Every row comes from one small tree of marks. The marks that hang from a mark follow it in brackets, in the order of their numbers. Every link used is in the known rows. Which tree was each row made from?
(in the rows, 128 means zero)
Known rows
Q_719[Q_105[Q_258[Q_4[Q_214 Q_789 Q_833]]]]: [129 159 100  96 147 148 115 100 178 107 125 132 103  87 155 147 153 153
 111 147 119 120 107 144 119 122 107 126]
Q_833[Q_4[Q_42[Q_879] Q_214 Q_258[Q_358] Q_789]]: [177 149 149 125  66 105 168 125 134 149 166 150 180 140 161  82 107 154
 108  66 163 183 156  93 137 101 108 113]
Q_582[Q_222[Q_4[Q_42 Q_833]] Q_822]: [160  63 153  86 101 135  64 106  80 215 119  97 124 189 164 117  57 176
 112 134 156 132 131  82 153 117  97 165]
Q_719[Q_105[Q_258[Q_4[Q_833] Q_358]]]: [121 162 111  88 155 164 104  90 169  98 124 143  91  82 130 159 158 164
 119 148  93 103  82 144 117 143 102 129]
Q_358[Q_258[Q_4[Q_789]]]: [121 155 136  89 147 136 100 111 121 125 108 132 112 140 131 163 141 191
 127 121 111 102 104 136 125  87 134 118]
Q_822[Q_582]: [127 100 153  72 126 173  86 103 120 142 105 123 103 170 133 128  90 173
 136 143 119 102 115 102 131 134 104 131]
Q_582[Q_222[Q_4[Q_42 Q_214 Q_258]] Q_822]: [168  58 150 100  82 125  80 107  83 207 130  97 139 178 162 115  51 181
 110 111 171 128 145  78 147 119  96 159]
Q_582[Q_222[Q_4[Q_42 Q_789 Q_833]] Q_822]: [166  63 150  97  96 130  69 105  84 223 117  96 132 187 173 106  57 168
 104 130 171 143 138  76 154 102 100 169]
Q_258[Q_4[Q_833]]: [130 130 113  78 134 133 110 122 132 129 131 142 106 153 138 155 130 184
 133 150 112 118  92 132 144 101 112 141]
Q_4[Q_42[Q_879] Q_214 Q_258 Q_789 Q_833]: [195 138 112 147  43  64 216 103 134 157 168 120 196 141 211  55 136 138
 113  56 234 205 194  74 122  60 128 126]
Q_719[Q_105[Q_258[Q_4]]]: [118 153 106  75 156 163 103 104 171  93 120 135  86  90 133 167 150 167
 120 150  88  93  88 152 117 145  98 119]
Q_719[Q_105]: [116 146 119  69 137 150 101 110 149  82 104 133  97 113 130 158 146 160
 123 143  98 100 113 146 121 136  95 111]
Q_879[Q_42]: [149 126 150  68  99 141 113 119 121 111 100 131 116 153 143 158 110 165
 127 129  92 109 139 132 132 140 105  95]
Q_222[Q_582]: [117  98 157  81 121 150  87 108 121 141 114 124  86 171 131 146  96 181
 124 127 115 112 120 107 142 118  84 128]
Q_258[Q_4[Q_789 Q_833] Q_358]: [139 143 122 108 125 137 108  99 133 144 130 160 120 132 132 142 144 175
 121 135 126 130  82 115 140  93 117 160]
Q_719[Q_105[Q_258[Q_4 Q_358]]]: [118 159 113  83 155 169  99  93 167  93 120 143  88  81 123 168 157 169
 121 145  84  91  79 148 115 151  98 125]
Q_222[Q_4[Q_789]]: [135 110 123  93  90 118  87 148 113 168 112 135 115 151 169 126 106 152
 121 135 118 139 116 109 150 106  98 114]
Q_4[Q_42[Q_879] Q_214 Q_258[Q_358] Q_833]: [182 145 128 134  51  83 198  88 120 140 172 133 182 131 177  77 145 158
 129  58 196 180 165  77 116  99 121 125]
Q_105[Q_258[Q_4[Q_42 Q_214] Q_358] Q_719]: [124 159 111 120 136 160 106  81 175 120 139 145 104  68 133 153 172 169
 121 130 113 116  74 143 108 139  98 143]
Q_105[Q_258[Q_4[Q_214 Q_789 Q_833] Q_358] Q_719]: [132 165 109 134 141 158 106  74 184 128 135 150 107  67 143 139 163 153
 106 139 131 130  86 139 113 114 105 147]
Q_582[Q_222 Q_822]: [153  74 166  66 127 168  54  93  97 172 105 108 114 185 128 145  50 183
 110 142 141  87 134  97 142 131  96 158]
Q_822[Q_582[Q_222[Q_4[Q_214 Q_258[Q_358]]]]]: [147  76 152 102  98 154  78  95  98 186 114 114 122 176 140 122  66 183
 123 132 142 112 121  81 141 133 104 148]
Q_222[Q_4[Q_789 Q_833] Q_582]: [133  82 139 119  88 109  89 123 108 206 122 116 100 171 180 106  89 158
 110 125 142 174 125  85 162  78  88 135]
Q_789[Q_4[Q_42[Q_879] Q_214 Q_258[Q_358] Q_833]]: [174 133 137 122  77 114 185 120 122 133 168 152 171 139 160  83 116 151
 127  88 148 197 159  93 139 107  92 139]
Q_258[Q_4[Q_214 Q_789] Q_358]: [141 143 122 114 110 135 102 106 137 142 128 158 129 122 137 152 145 179
 118 126 130 125  93 118 135  98 118 152]
Q_789[Q_4]: [134 123 144  75 128 159 114 147 128 114 125 158 119 153 129 132  95 157
 129 146  87 141 126 126 150 129  78 130]

Write each row's tree
[126 156 102  91 146 152 110 103 177 103 122 133  99  86 149 156 151 158
 113 145 110 109 103 147 118 129 104 122]  Q_719[Q_105[Q_258[Q_4[Q_214 Q_789]]]]
[154 143 144 110  90 109 156 142 137 133 167 147 164 148 156  88 101 159
 117  90 152 170 149 107 141 115 103 113]  Q_833[Q_4[Q_42 Q_214 Q_258]]
[119 153 105  78 151 156 113 104 168  97 124 131  93  91 140 160 159 167
 124 143  96 102  89 149 117 144  99 124]  Q_719[Q_105[Q_258[Q_4[Q_42]]]]
[154  58 159  74 107 153  41 109  82 202 108 103 111 186 144 142  43 182
 110 142 132 103 125  91 153 129  90 154]  Q_582[Q_222[Q_4] Q_822]
[168 141 148 103  73 107 164 137 130 134 168 141 167 151 157  95 100 164
 119  76 145 169 156 105 138 116 103 101]  Q_833[Q_4[Q_42[Q_879] Q_214 Q_258]]
[139  73 151  82 111 161  64 104  97 186 102 108 108 189 141 132  64 183
 126 150 125 105 115  90 146 136 101 144]  Q_822[Q_582[Q_222[Q_4]]]
[153 100 129  99  94 117  76 123 100 187 117 117 130 175 166 134  82 169
 110 148 145 133 138 101 156 115 107 137]  Q_582[Q_222[Q_4[Q_214 Q_833]]]
[151 143 148 103 102 124 135 141 142 123 156 155 151 146 141 104  83 159
 111 105 138 151 148 115 144 115 101 104]  Q_833[Q_4[Q_214 Q_258]]
[161  96 123 113  78  97 111 121  97 186 135 114 147 173 171 113  88 172
 114 121 168 147 144  90 151 113 108 143]  Q_582[Q_222[Q_4[Q_42 Q_214 Q_258 Q_833]]]
[127  70 143 107  82 115  99 126 101 174 134 120  94 166 147 127  78 184
 125 103 121 136 115  89 152 111  75 122]  Q_222[Q_4[Q_258] Q_582]
[130 161 108 132 132 155 112  80 180 129 136 145 112  66 143 142 173 161
 113 126 129 127  81 138 109 125 101 147]  Q_105[Q_258[Q_4[Q_42 Q_214 Q_789] Q_358] Q_719]
[149 129 142 107 117 143 150 125 127 114 150 169 138 141 126 100  96 151
 125 121 119 162 131 106 146 117  83 143]  Q_789[Q_4[Q_258[Q_358] Q_833]]
[144 145 159  94 113 142 125 129 132 116 151 168 137 144 113 113  87 166
 117 104 112 133 119 113 143 132  94 111]  Q_833[Q_4[Q_258[Q_358]]]
[135  46 160 102  85 129  83 113  92 193 134 108  91 171 147 119  52 186
 120  99 132 134 119  78 151 108  70 137]  Q_222[Q_4[Q_258] Q_582[Q_822]]
[149  63 151 131  79 112  78 110 105 231 129 100 113 168 199  89  66 155
  99 115 175 188 148  69 159  64  91 150]  Q_222[Q_4[Q_214 Q_789 Q_833] Q_582[Q_822]]
[159  75 147  95  84 143  87 101  96 202 110  98 130 187 165 118  74 178
 122 128 148 129 135  80 143 120 108 142]  Q_822[Q_582[Q_222[Q_4[Q_42[Q_879] Q_214 Q_789]]]]
[143 161 130 107 120 109 133 103 119 144 126 119 139 139 164 138 157 184
 126 100 143 142 128 122 122  70 146 120]  Q_358[Q_258[Q_4[Q_42[Q_879] Q_214 Q_789 Q_833]]]
[125 159 133  97 149 129 108 105 122 131 113 132 117 141 140 149 143 185
 125 124 123 118 110 132 128  77 139 123]  Q_358[Q_258[Q_4[Q_789 Q_833]]]
[129 165 107 103 146 155 111  89 175 108 126 141 104  78 146 147 159 155
 111 142 114 118  96 140 116 128 108 132]  Q_719[Q_105[Q_258[Q_4[Q_214 Q_789 Q_833] Q_358]]]
[174 138 123 111  56  96 157 120 131 158 134 116 169 145 200 101 144 148
 118  85 182 171 171  96 125  86 121 115]  Q_4[Q_42[Q_879] Q_214 Q_789]
